Each row was made from one walk, in order. Every step used is in the known rows, and no mark comes twice. Write each row's walk.
Known rows:
K/N/R/C/F: [ 19 -15  -5  -8 -17 -58   4   0   1   9  28  -1  18  37   4   3  -4 -34
  -5   3 -11 -14]
C/F/J/R/N/K: [ 18 -16 -40  -5 -23   7 -12  -6  -6 -41   3  -3  29  30   8 -15 -10 -25
 -15 -14  -5 -31]
R/C/F/J: [ 12 -15  -9 -20  -3 -32  -6   1   9  10  25   7  18  20  11  20 -21 -25
   1 -12  -6 -33]
F/J/C: [  0  -8   6  -1  -5 -12  -5   2  -4  -6  28   2  11  18  -9  -7  -5 -24
  -7 -12 -12  -5]
K/N/R/C/J/F: [ 18  -5 -19   7 -19 -51 -11 -17  -8 -46  39  -9   7  44  -2  -1   4 -56
 -20   1   7   5]
F/J/C/R/N/K: [  5  -7 -12 -34 -19  33 -10 -15 -25 -45   3 -16  13  31   5 -20 -13 -38
  -8  -9  -1  -8]
K/N/C/J/F: [  9   2 -14  26  -3 -58 -14 -11 -11 -66  13  -3  -7  28 -14  -1  18 -32
 -14  -7 -10   8]
J/C: [ -5  -3  16   0   0 -17   1  -7  -7   6  14  -3   7  18  -8 -13   3 -10
  -6  -4 -20   6]
C/F/J/R/N: [ 13 -18 -39   6 -17  -3 -14   9  -1 -24  10   5  19  24   8   5  -3 -40
  -4 -19 -20 -37]
K/N/R/C: [ 16  -5  -5 -11 -18 -41   7   5  -7  -4  28   2  10  31   1  -7  -5 -29
  -7   6  15   9]
F/C/R/N/K: [  5  -9 -27 -43 -27  34  -5  -4 -33 -31 -14 -13   7   9   8   1  -7 -13
  -2  -1   1  -3]
R/N/C/F: [  5  -3 -12 -11   7 -28  -9   1  -5 -34 -20  -2   1  12   5  -8  -6 -29
  -2 -11 -14  -8]
K/N/C/R: [  2  -3   5  -4 -10 -35   1   5 -18 -22  -4   0  -2  15   0   6  15 -21
   8  -2 -10   0]
K/N: [ 12   1 -10  12  -7 -15   1   9  -2  -7   8   4  -5  13 -11  -1   8   5
   2   4  -9  -2]
N/R/C/F: [  8 -17   4 -20 -10 -40   2  -9   3  15  16  -5  22  23  14   2 -12 -39
  -8  -2  -1 -12]
K/N/R: [ 12  -4  -6  13 -19 -23   4   7  -7 -16  14  -5   7  18 -10 -12  11 -24
  -8   8   3   7]
J/F: [  4  -2  13   9   2  -2  -9  -9   5 -28  -3  -4  -2   6   1   7   2  -8
 -10  -3 -14   1]
F/J/R/C: [  8 -14 -17 -13 -17 -24  -3   4  -3   3  36  18  23  26  15  11 -11 -29
  -5 -17  15 -12]
J/C/F: [ -2 -12  16   4   0 -35  -3  -9  -1  18  11  -6  12  23  -7  -8   3 -15
  -4  -6 -45 -18]
J/F/C/R/N: [  5 -12 -11 -20 -18  22 -15   4 -22 -41 -10 -11  -5  10   9  25   0 -35
  -1  -9 -30 -10]
K/N/C: [  7   1   0   8  -1 -48   3   8 -10 -21   0   8  -1  15 -11  -8  10  -4
  -2  -2  -4  13]
J/R/N/C: [  1  -5 -22  -3  -6 -21  -6   4 -16 -42  -8   8   7  19   9 -17   7 -32
  -8 -15   7  14]
R/N/C/J/F: [  5   5 -22   3   4 -20 -23 -17 -14 -87  -7  -8 -10  21  -1 -11   4 -50
 -17 -13   4   9]
F/C/R/N: [  1 -10 -25 -31 -21  25  -7  13 -27 -15  -6  -5  -1   4   8  18   0 -29
   9  -5 -14 -11]

Which walk is each row?
[  1   9 -38  -9   3 -17 -15  -9 -19 -61  -3  -4  -7  13  -2 -16   1 -41
  -5  -8  18   9] -> R/N/C/J
[  4  -9 -62   1 -30  -5 -14   7 -31 -36  22   3  11  19  -3   3  13 -40
  -6 -12  -3 -11] -> F/C/J/R/N
[  9 -10 -20 -11   3 -24 -14   9  -3 -44  -6   2   7  14   4  -1 -13 -43
  -4 -18  -8 -19] -> R/N/C/F/J
[ 10  -9 -40   1 -17  16 -12  13  -9 -35  11  10  12  18   8  -4  -3 -34
  -6 -17   7 -12] -> F/J/R/N
[ -2 -18  11 -11 -20   2  -9   0 -17 -15  -1  -9   3   4   5  36   8 -23
   0  -7 -33 -11] -> J/F/C/R
[  6   0 -18 -35 -13  46  -5 -17 -22 -41 -22 -18   2  13  14 -12  -8 -14
  -2   2  13  -3] -> C/R/N/K
[  9   1 -57  -1 -23  13 -13 -22 -24 -57   9 -10  16  30   3 -29   6 -25
 -16  -5  22  -1] -> C/J/R/N/K
[  6  -4 -29   2 -11  12  -6   6 -10 -26  -1   5   6  17   8 -11   4 -20
  -4  -8  -1  -3] -> J/R/N
[  4   1 -56   9 -17   6 -15  -8 -18 -41  14  -2   5  25   5 -12  10 -40
  -6  -9   8  -7] -> C/J/R/N
[ -2 -14 -42  12 -31 -30  -9   3 -26  -8  32   2  19  14  -5  13  19 -27
  -5 -10  -8 -11] -> F/C/J/R
[ -1  -5 -37   1 -19 -19  -8   2 -20 -11  24  -4   4   1 -11  14   9 -19
  -2  -5  -4 -11] -> F/C/J
[ 23 -19 -14  -8 -22 -55  -3   7   1  -4  38   3  24  37   2   6 -12 -50
  -7  -5  -2 -25] -> K/N/R/C/F/J
[ -2  -4 -34  19 -17 -16  -8 -10 -13 -15  25  -1  13  17   1  -2  18 -28
  -6  -8   4  -9] -> C/J/R
[ 14 -12 -11  12  -6 -62  -7  13   0 -23  12   9  10  22 -11   7   3 -25
   0 -12 -21 -22] -> K/N/C/F/J
[  5 -13 -20   2  -6 -40  -9   2 -11 -29 -10   5  14  24   9  -8   5 -38
  -7 -17 -18 -11] -> J/R/N/C/F
[ 14 -20 -19  25 -20 -73  -6  14  -7 -20  22  14  25  33  -6   7  14 -34
  -5 -19 -27 -25] -> K/N/C/F/J/R
[  9  -8 -66 -10 -36   1 -13 -10 -37 -51  15  -7  21  24  -3 -14   7 -25
 -17  -8  11  -4] -> F/C/J/R/N/K
[-10  -9  21 -14 -10  -1   0 -12 -17  10   9 -11   5  19   3   1   8 -25
   3  -4 -27  -6] -> J/C/R
[  6 -18  -7  -9 -12 -47   0  -6   2  25  21  10  25  30  17  12  -3 -18
  -2 -11 -15 -24] -> J/R/C/F
[  3  -3 -20 -17 -15 -31  -4 -17 -12 -14  34  -8  13  22   9  -6  -5 -53
 -11   0  32   6] -> N/R/C/J
[ 12   6 -23 -22  -5  31  -5 -12 -11 -44 -17  -9   2  13   3 -27 -12   4
 -11   3  20   7] -> R/N/K
